Known rows, with every way that one mark hangs from another
q_306[q_571[q_67 q_939]]: 26.2  -26.7  10.5  11.7  -3.1  -50.8  -35.7  1.4  -29.8  4.6  11.9  -14.2  13.3  -12.7  -22.6  -9.4  12.8  22.7  -14.5  6.0  -21.8
q_571[q_67 q_306[q_101] q_939[q_576]]: 56.8  -0.7  36.2  -6.7  -11.1  -53.3  -11.5  6.8  -22.5  5.8  21.4  -14.1  14.3  -30.9  -26.7  10.9  9.1  -2.7  -22.0  -20.1  3.2
q_505[q_576]: 5.5  4.2  37.6  -5.8  9.2  -18.4  2.7  -1.7  -19.2  9.0  23.1  -19.4  18.1  2.4  -11.2  10.8  8.4  19.1  -8.0  13.0  0.3
q_429[q_939]: 23.7  0.8  28.6  -5.8  2.6  -37.9  0.7  -10.0  -19.0  6.2  0.9  -15.8  27.3  -13.6  -11.0  -14.2  18.5  18.2  -0.5  0.0  -20.3
q_571[q_67 q_306[q_101] q_939[q_576[q_232]]]: 62.0  6.7  41.1  -9.0  -10.3  -51.5  -3.2  -0.6  -33.6  8.4  13.7  -8.6  21.6  -30.7  -31.6  16.2  8.2  -5.8  -25.9  -26.6  2.4
q_429[q_55 q_939[q_571 q_576[q_232]]]: 18.6  24.1  31.2  8.1  11.4  -35.8  5.6  -11.1  -4.7  16.4  -4.3  -3.7  13.9  -22.5  -10.8  -0.7  25.7  -6.7  3.8  -5.4  -20.8
q_232[q_576[q_939[q_571]]]: 26.8  18.6  21.4  2.2  -11.0  -45.4  14.4  -14.1  -15.0  9.7  9.2  0.2  18.0  -15.6  -21.8  11.5  0.3  5.2  -5.6  9.8  8.2
q_505[q_571[q_306 q_939]]: 24.7  11.2  30.9  1.7  -3.6  -47.1  -7.5  -4.6  -25.1  22.4  10.2  -8.2  27.6  -23.5  -12.4  7.7  10.2  19.3  -7.8  13.7  8.6
q_576[q_939[q_571[q_67 q_306]]]: 34.7  -3.8  24.6  4.5  -16.2  -49.2  -7.8  4.7  -24.7  11.1  -0.2  9.6  37.0  -10.8  -9.5  5.2  2.8  17.2  -3.2  10.7  10.6
q_429[q_55 q_939]: 17.6  9.5  23.7  5.5  13.0  -39.2  -8.7  -14.9  -11.1  17.9  -9.9  -15.4  17.6  -12.1  -1.5  -16.0  22.1  12.9  14.5  8.3  -29.4
q_939[q_571[q_67 q_306[q_101]] q_576]: 41.4  1.7  42.3  6.0  -5.6  -38.5  4.0  13.9  0.6  0.4  33.4  3.4  22.8  -23.4  -16.1  11.7  15.8  -4.4  -19.3  -13.3  17.2
q_576[q_232 q_939[q_571[q_306]]]: 41.0  17.0  37.3  -3.6  -10.8  -39.8  15.7  -10.6  -34.8  23.1  -10.4  14.9  43.9  -7.3  -15.2  11.8  5.4  14.1  -4.1  1.5  10.6
q_306[q_101 q_571[q_67]]: 35.0  -30.9  19.2  15.7  3.2  -40.6  -17.8  -3.6  -21.8  5.3  21.9  -1.4  22.1  -5.5  -19.7  -13.4  27.9  21.8  -21.7  -2.6  -8.2
q_232[q_576]: 26.0  20.4  29.7  -2.1  3.0  -35.0  15.7  -17.1  -11.1  3.1  20.7  -16.1  16.1  -10.4  -23.4  8.1  1.8  8.1  -6.0  5.0  -1.9
q_429[q_55 q_939[q_571 q_576]]: 13.9  16.4  26.6  10.4  9.8  -37.6  -2.9  -3.6  5.5  13.5  3.9  -8.7  7.3  -22.7  -5.9  -6.2  26.9  -4.3  6.9  1.4  -20.2
q_939[q_571[q_306]]: 34.8  -0.8  45.7  1.5  -1.4  -36.1  6.1  3.4  -2.1  13.3  20.0  0.0  33.9  -12.5  3.8  1.1  8.6  16.3  0.7  4.6  11.3
q_576[q_939[q_571]]: 19.3  1.1  21.7  2.0  -8.5  -39.8  0.7  -4.0  -13.1  15.4  2.5  10.6  28.7  -4.9  -11.6  3.0  7.5  16.0  -0.9  12.8  3.6
q_232[q_576[q_939]]: 27.8  24.2  19.7  -2.7  -6.9  -41.5  13.3  -17.1  -22.7  8.1  6.5  -8.4  17.2  -9.0  -29.1  9.3  0.4  8.9  -4.9  10.5  1.3
q_576[q_232 q_939]: 27.4  19.6  26.8  -7.7  -2.4  -31.4  13.0  -19.1  -39.3  18.0  -13.5  7.8  38.7  3.6  -28.8  9.2  5.4  17.6  -4.5  2.6  -5.9
q_505[q_429 q_571 q_576[q_232 q_939]]: -12.9  27.8  19.4  3.4  -9.6  -17.9  9.6  -13.5  -37.9  23.7  -10.4  6.0  38.3  -3.3  -25.0  25.2  -1.3  6.3  -24.4  25.7  27.8
q_306[q_571[q_67]]: 20.4  -23.4  14.3  16.4  4.1  -37.7  -27.0  2.4  -24.8  -0.4  16.3  -10.3  23.6  -0.2  -20.4  -11.6  17.2  28.5  -12.0  11.1  -16.3

Rows
42.4  -7.6  27.1  4.7  -16.8  -51.0  -3.8  1.5  -23.2  14.1  2.8  14.1  36.3  -13.5  -9.4  4.5  8.4  12.9  -8.0  3.4  14.9
q_576[q_939[q_571[q_67 q_306[q_101]]]]
29.3  4.0  23.4  4.0  -10.9  -43.5  3.1  -12.3  -36.5  12.5  -11.9  21.0  42.9  -6.5  -22.8  13.1  1.4  9.7  -10.2  1.3  1.6
q_576[q_232 q_939[q_571[q_67]]]
27.0  20.0  35.2  7.6  6.0  -40.5  -1.0  1.0  0.7  16.6  2.6  -12.6  12.0  -25.9  -0.7  -6.0  26.5  -2.0  8.8  0.5  -12.1
q_429[q_55 q_939[q_571[q_306] q_576]]
46.4  11.3  25.8  4.0  -17.6  -54.8  11.7  -9.9  -23.2  9.4  9.8  4.1  23.6  -23.3  -20.3  12.4  2.2  1.3  -12.9  2.3  18.1
q_232[q_576[q_939[q_571[q_67 q_306[q_101]]]]]
50.0  -9.2  31.7  -5.1  -12.0  -57.5  -23.0  4.8  -32.2  6.6  7.5  -16.6  26.8  -23.3  -13.6  4.4  -4.1  14.3  -8.3  -3.6  -4.9
q_571[q_67 q_306 q_939]
26.3  21.6  32.4  -12.7  3.2  -33.7  3.8  -8.2  -18.0  10.2  13.4  -14.8  9.3  -17.2  -34.7  13.9  7.3  -1.0  -13.3  -13.5  -16.0
q_571[q_939[q_576[q_232]]]
46.7  -17.0  40.8  7.6  -6.7  -46.0  -1.9  4.4  -8.5  8.2  20.8  8.4  37.4  -19.2  0.3  3.4  10.7  9.4  -11.5  -5.7  15.6
q_939[q_571[q_67 q_306[q_101]]]
29.1  11.9  17.0  7.1  -14.6  -50.9  6.5  -11.4  -20.5  3.5  7.4  2.6  21.3  -16.9  -24.0  13.4  -3.1  3.5  -9.1  9.2  7.1
q_232[q_576[q_939[q_571[q_67]]]]
47.5  26.8  46.2  -17.2  -3.8  -38.9  7.0  -1.7  -25.0  15.4  11.9  -19.7  16.6  -22.1  -27.3  14.0  6.8  2.2  -10.7  -14.2  -3.0
q_571[q_306 q_939[q_576[q_232]]]
39.0  12.5  49.9  -0.6  -0.7  -30.2  17.1  9.2  8.7  10.2  35.6  -0.3  18.3  -20.5  -12.1  9.9  21.6  -2.0  -13.6  -11.6  18.0
q_939[q_571[q_306[q_101]] q_576]
19.5  22.8  42.2  0.0  6.7  -21.7  19.9  -2.2  -0.2  5.7  23.9  4.6  22.0  -12.6  -24.7  17.1  13.7  -4.3  -13.9  -10.5  2.3
q_939[q_571 q_576[q_232]]
3.2  21.3  27.3  -9.6  -9.0  -13.0  12.9  -11.5  -32.5  17.6  -9.5  -3.3  33.1  5.0  -23.0  17.9  -6.7  4.3  -16.7  11.7  14.7
q_505[q_429 q_576[q_232 q_939]]
40.3  -34.4  15.3  11.6  -3.6  -53.3  -27.0  -4.5  -27.1  11.0  17.8  -5.4  12.0  -18.3  -22.5  -11.3  23.0  15.2  -24.5  -7.4  -13.3
q_306[q_101 q_571[q_67 q_939]]
27.4  13.1  29.3  -1.3  -6.4  -36.4  13.7  -16.1  -29.5  19.5  -9.3  18.3  39.2  -4.5  -19.6  11.4  6.1  11.5  -6.3  2.4  2.8
q_576[q_232 q_939[q_571]]
40.9  -16.0  19.9  8.2  -2.1  -47.2  -16.4  -4.8  -29.8  8.0  18.7  -4.9  8.1  -20.9  -36.6  -0.3  26.2  4.5  -32.1  -17.9  -13.0
q_306[q_101 q_571[q_67 q_939[q_576[q_232]]]]
47.9  11.1  48.5  2.9  -4.0  -36.4  14.3  4.6  -12.6  3.8  23.8  9.3  31.4  -22.9  -22.4  18.9  14.7  -7.8  -23.8  -21.4  16.0
q_939[q_571[q_67 q_306[q_101]] q_576[q_232]]
50.2  4.0  34.4  1.2  -15.0  -48.0  9.4  -10.1  -39.9  18.4  -9.0  22.3  46.8  -12.9  -17.2  12.9  6.4  8.9  -13.5  -6.7  13.8
q_576[q_232 q_939[q_571[q_67 q_306[q_101]]]]
-9.0  15.1  19.3  6.4  -2.5  -29.9  -1.8  -4.2  -37.6  19.8  8.0  -2.8  24.5  -4.5  -17.9  19.9  13.5  21.8  -14.5  32.2  16.9
q_505[q_571 q_576[q_939]]
38.0  -5.5  26.7  0.9  3.4  -38.5  -2.9  -8.4  -21.8  17.6  21.2  -8.4  3.5  -17.6  -32.9  -3.1  32.3  6.1  -26.3  -16.4  -12.1
q_306[q_101 q_571[q_939[q_576[q_232]]]]
5.8  17.2  33.6  8.0  -9.0  -23.2  0.9  -3.0  -40.5  12.7  0.9  -2.3  48.1  -10.9  -16.3  26.1  -5.2  6.9  -28.4  17.6  32.8
q_505[q_429 q_571[q_67 q_306] q_576[q_232]]
24.8  0.1  19.3  -2.2  -4.6  -46.4  -20.9  4.8  -17.0  -4.1  18.5  -16.0  8.3  -22.2  -34.1  12.1  1.1  -1.3  -17.0  -8.2  -17.1
q_571[q_67 q_939[q_576]]
28.1  18.3  28.8  5.4  -6.8  -49.1  -10.4  -0.1  -36.3  9.5  9.6  -4.9  29.0  -28.9  -29.8  20.6  7.6  6.6  -21.9  2.3  7.5
q_505[q_571[q_67 q_306 q_939[q_576[q_232]]]]
37.2  -22.1  15.9  9.2  -2.8  -48.3  -23.3  1.6  -21.2  5.4  25.4  -8.8  2.5  -21.3  -32.3  -5.1  27.2  6.4  -29.3  -12.6  -12.9
q_306[q_101 q_571[q_67 q_939[q_576]]]
21.9  11.2  35.5  6.6  1.6  -30.5  6.8  2.5  -8.2  -4.0  21.6  8.3  26.8  -15.3  -28.3  19.7  8.3  -6.4  -19.9  -11.9  0.6
q_939[q_571[q_67] q_576[q_232]]
24.3  2.0  22.0  1.9  4.0  -35.6  -11.5  -3.5  -23.8  11.7  15.8  -17.2  5.1  -11.4  -33.7  -1.4  21.2  14.0  -17.0  -3.1  -20.2
q_306[q_571[q_939[q_576[q_232]]]]
-2.9  23.7  33.7  1.0  10.9  -6.6  7.1  -15.5  -13.1  21.9  -3.1  -10.6  24.3  5.6  -9.8  15.2  -1.9  -1.0  -6.2  13.1  3.8
q_505[q_429[q_55] q_576[q_232]]
